Each row comes from the steps of one walk. Every step used is in the known rows, and no mark comes twice. Write the walk behind each row, first mark first.
Known rows:
j, t, d, z, p, m: [-0.902  2.635  2.017  5.341  3.825  1.732  1.619 -0.354 -5.023 -1.342
  2.432  3.746 -0.900  3.134 -1.085  1.546  1.239 -2.543  0.909  2.247
  1.905  2.595 -3.684]
j, m, p: [-0.458 -1.892  4.911  3.521  2.252  3.730 -1.521  1.285  1.866 -1.177
  1.672 -1.378 -1.440  3.600 -1.501 -0.673 -0.997 -0.675  3.885  2.328
  2.413  1.207 -1.898]
z, p, m: [-0.431  0.196  4.118  7.481  2.534  3.793  0.517  2.454 -1.776 -0.678
  1.427  0.730 -1.647  4.709 -0.812 -0.064  1.604 -0.547  1.876  0.594
  1.501  0.953 -2.966]
m, p, t, d: [-2.133 -2.044  1.845  1.226  5.026  3.925  0.603  1.103  3.582  0.452
  2.972 -0.667 -2.890  1.981 -0.271 -0.504 -0.400 -3.103  1.736  1.698
  1.276  1.264 -4.307]
z, p: [-1.393  0.528  3.915  6.101  3.253  3.258  0.437  2.842 -1.176 -1.431
  1.374 -1.487 -1.972  3.830 -0.924 -1.310  0.031 -1.268  1.567  0.519
  1.670  1.336 -2.285]
d, z, p, m, j, t: [-2.736  1.562  4.075  8.279  3.563  2.949  1.284 -1.505 -2.720 -2.752
  4.527  3.190  0.213  1.593 -1.128  1.599  0.846 -0.633  0.553  2.632
  2.544  3.050 -3.487]
h, j, m, p, t, d: [-2.061 -1.171  4.340 -0.250  3.866  2.986  2.824 -0.571  3.613  1.401
  4.696 -1.241 -0.991  2.192 -2.179 -0.810 -1.130 -0.432  3.591  2.041
  1.891  1.224 -3.474]
p, z, d, t: [-2.904  0.265  4.772  2.829  3.305  5.131  0.317  1.444  2.566 -4.612
  2.388 -0.997 -2.758 -0.217 -0.578 -0.183 -0.916 -1.551  2.508 -1.941
  1.312  3.112 -3.194]
a, h, j, t, d, z, p: [-1.320  5.452  2.347  3.336  5.188  4.132  6.839 -1.271 -5.162 -0.547
  2.823  2.488 -1.260 -0.156 -1.756  0.607  0.010 -3.116  0.240  2.055
  1.435  3.786 -2.060]
a, h, j, m, p, z, d: [-0.419  0.055  6.780  3.061  2.629  8.222  4.888  0.424 -0.358  2.055
  2.791  0.000 -1.863 -1.910 -2.016  1.331 -0.859  0.610  3.791  1.170
  2.564  2.727 -1.865]
m, p, z: [-2.213 -2.253  4.037  6.340  3.622  4.783  0.161  1.640  0.581 -0.855
  1.836  0.298 -2.389 -0.704  0.161 -0.268 -0.023 -2.299  2.537  1.330
  1.194  0.871 -2.918]
z, d: [-1.676 -1.208  4.094  1.146  3.687  5.092 -0.114  3.095 -0.360 -2.710
  1.545 -2.780 -2.562  4.122 -0.866 -1.703  0.254 -1.101  1.938  0.927
  1.649  1.848 -2.040]
t, d, z, p, m: [-0.815  1.659  2.814  4.241  3.732  1.766  1.328  1.918 -4.173  1.501
  2.733  3.825 -1.766  3.915 -1.094  1.390  0.507 -1.373  1.220  1.868
  1.706  1.950 -3.546]
h, j, t, d, z: [-3.060  1.707  2.385  0.305  5.508  1.732  4.029 -1.477 -4.063 -3.861
  4.395  0.981 -0.253  1.806 -1.425 -1.287  0.080 -2.978  1.537  2.803
  0.995  2.774 -2.046]
m, j: [-3.330 -2.111  3.468  2.627  4.462  4.231  0.851  1.240  1.033 -3.414
  3.943 -1.877 -1.798  2.374 -1.439 -1.629  0.065  0.140  1.135  1.432
  1.678  1.864 -2.921]
a, h, j, m, p, t, d, z: [-1.063  1.148  4.388 -1.168  4.388  5.071  4.094 -1.773  1.958  2.770
  3.484  3.053 -1.658 -0.993 -2.441  1.944 -2.186 -0.877  3.300  3.487
  1.906  3.236 -2.522]
h, a: [-1.806 -0.300  2.788  2.434  4.916  3.739 -1.722  2.372 -2.470 -3.748
  2.456 -1.172 -2.062  3.554 -0.268  0.818  1.345 -0.795  1.856  0.852
  0.790  0.932  0.480]
p, t, d, z: [-2.981 -0.517  2.442 -1.768  4.957  2.332 -0.508  0.541  0.594 -1.120
  2.535  1.880 -2.356  1.230 -1.017  0.248 -1.231 -2.363  2.145  2.427
  0.874  2.197 -3.476]
a, h, j, t, d: [-1.381  2.173  1.111  0.442  5.477  5.773  6.909 -1.130 -2.664 -3.582
  2.344 -0.020 -2.131  1.164 -2.003 -0.696  1.484 -2.919  0.606  1.046
  0.524  2.931 -2.407]
m, p, z, d: [-2.143 -1.956  4.901  4.990  3.375  5.920  0.356  2.529 -0.106  0.418
  2.491 -1.112 -2.460 -0.635  0.074 -0.212 -0.126 -1.843  2.385  1.286
  2.004  1.618 -2.778]
a, h, j: [-1.066  0.337  3.766  2.164  4.751  6.992  5.104  1.066 -0.630 -2.473
  1.493 -0.336 -2.251  1.441 -1.649 -1.211  0.620 -1.216  2.158  1.002
  0.296  2.205 -1.128]

Write each row's walk:
[-2.462 -0.185  4.803  5.480  3.363  5.716  0.467  1.220  4.146 -2.404
  2.898 -0.940 -2.456 -0.882  0.381  0.071 -1.151 -2.706  2.386 -1.029
  1.888  2.981 -3.678] -> m, p, z, d, t
[-2.182  0.672  2.213  2.085  4.055  2.838  1.080  1.734  0.940  0.548
  2.548 -0.946 -2.714  2.713 -1.198 -0.539 -0.281 -1.728  1.180  0.113
  1.376  1.183 -4.280] -> z, p, t, d
[-2.104  1.206  1.584  5.780  4.303  2.972  3.722 -0.882 -2.836 -1.366
  5.052  0.875 -1.038  3.155 -1.879  0.763  2.092 -0.945 -0.629  0.678
  2.506  2.338 -5.137] -> z, p, m, j, t, d
[-1.766  2.161  2.794  2.563  4.195  1.345  1.055  2.175 -4.012  0.986
  2.532  1.306 -2.042  2.685 -1.283  0.029 -0.887 -2.288  1.176  2.060
  1.792  2.352 -2.833] -> t, d, z, p
[-3.962  0.494  1.567  0.319  5.676  2.105  1.789 -1.841 -2.557 -3.945
  5.341  1.276 -1.063  0.839 -1.642 -0.119 -0.333 -2.322  0.178  2.893
  1.939  3.291 -3.474] -> m, j, t, d, z
[-3.607  2.764  2.293  3.705  5.086  1.539  2.475 -1.231 -3.542 -1.404
  5.148  0.933 -0.552  0.758 -1.523  0.303 -0.410 -2.152 -0.570  2.437
  2.623  3.485 -3.770] -> m, j, t, d, z, p
[-2.243 -1.323  4.843  2.489  3.468  5.303  0.289  2.682 -1.688 -1.912
  1.709 -1.175 -2.711  0.260 -0.841 -0.647 -0.066 -0.851  2.416  0.405
  1.543  1.543 -2.516] -> p, z, d
[-1.506 -0.094  6.456  3.989  1.663  4.834 -0.599  0.392  4.519 -1.996
  2.834 -1.006 -1.770 -0.301 -1.415  0.871 -2.536 -0.644  3.975 -0.933
  2.978  2.948 -3.395] -> j, m, p, z, d, t
[-2.189  0.598  4.134  1.791  3.582  4.890 -0.129  1.983  3.663 -5.339
  2.207 -2.586 -2.480  3.623 -0.780 -1.289 -0.852 -1.860  1.965 -1.389
  1.632  3.197 -2.690] -> z, d, t
[-1.168 -1.997  3.400 -0.319  3.341  3.231 -0.640  0.359  3.824  0.818
  2.829 -0.820 -2.157  2.476 -1.956  0.366 -1.488 -1.132  3.268  1.933
  2.446  1.203 -3.965] -> j, m, p, t, d
[-1.313 -2.273  5.560  4.880  2.204  4.170 -1.060  0.772  0.824 -0.306
  1.793  0.040 -1.628 -0.111 -1.499  0.549 -1.223 -0.374  4.174  1.653
  2.131  0.875 -2.468] -> j, m, p, z
[-2.245  0.893  2.989  4.105  4.357  2.016  2.551  0.768 -3.362  2.005
  5.644  3.354 -1.253  2.621 -1.722  1.484  0.321  0.061  0.150  2.141
  2.453  2.843 -4.262] -> t, d, z, p, m, j
[-2.459 -1.424  1.656 -1.248  4.799  3.165  0.448  1.268  1.851 -1.678
  2.194 -0.774 -2.943  2.602 -1.206 -0.985 -0.042 -1.986  1.782  0.928
  0.619  1.126 -4.028] -> p, t, d
[-3.142  0.077  1.448  1.997  4.989  2.650  2.130 -1.913 -2.997 -3.187
  5.418  3.490 -0.694  1.969 -1.658  1.361  1.081 -1.487  0.205  3.002
  1.992  3.245 -4.040] -> p, m, j, t, d, z
[-1.339 -2.359  5.296  2.706  2.502  4.198 -2.376  0.132  5.305 -1.028
  1.945 -1.093 -1.605  2.229 -1.237  0.013 -1.595 -0.523  4.158  2.238
  2.185  1.099 -2.888] -> j, m, p, t
[-1.525  1.583  2.991  3.476  4.912  6.898  5.406 -1.142 -1.227 -5.324
  1.562 -0.249 -1.469  0.776 -1.332 -0.990  1.401 -2.242  1.489  1.337
  0.437  2.738 -1.194] -> a, h, j, t
[-0.434  4.779  2.500  4.854  4.699  4.552  7.081 -1.780 -5.573  0.063
  3.016  4.797 -0.820  1.069 -1.603  2.256  1.583 -1.975  0.491  2.094
  1.458  3.651 -2.781] -> a, h, j, t, d, z, p, m
[-1.706  3.349  3.097  5.290  4.394  1.704  4.986 -1.420 -5.470 -0.830
  4.728  3.195  0.218  2.952 -1.250  0.516  1.260 -2.168  1.037  2.305
  1.473  2.624 -3.043] -> h, j, t, d, z, p, m
[-2.508  0.508  4.920  7.184  3.757  3.045  1.019  0.916 -1.842  0.064
  4.685  3.103 -0.533  2.389 -1.283  1.369  0.342  0.762  1.177  2.392
  2.178  2.313 -3.189] -> d, z, p, m, j
[-2.362 -0.233  5.069 -0.772  4.026  2.120  1.828 -1.451  2.100  1.973
  5.167  1.386 -0.410  0.850 -1.955  0.297 -2.461 -0.849  3.844  3.587
  2.210  2.063 -2.943] -> h, j, m, p, t, d, z
[-2.660 -1.458  2.839  5.462  3.934  4.476  1.391 -1.457 -0.289 -5.677
  4.120  0.807 -0.736  2.925 -1.299 -0.022  2.324 -0.267  0.869  1.604
  1.547  2.050 -3.652] -> p, m, j, t
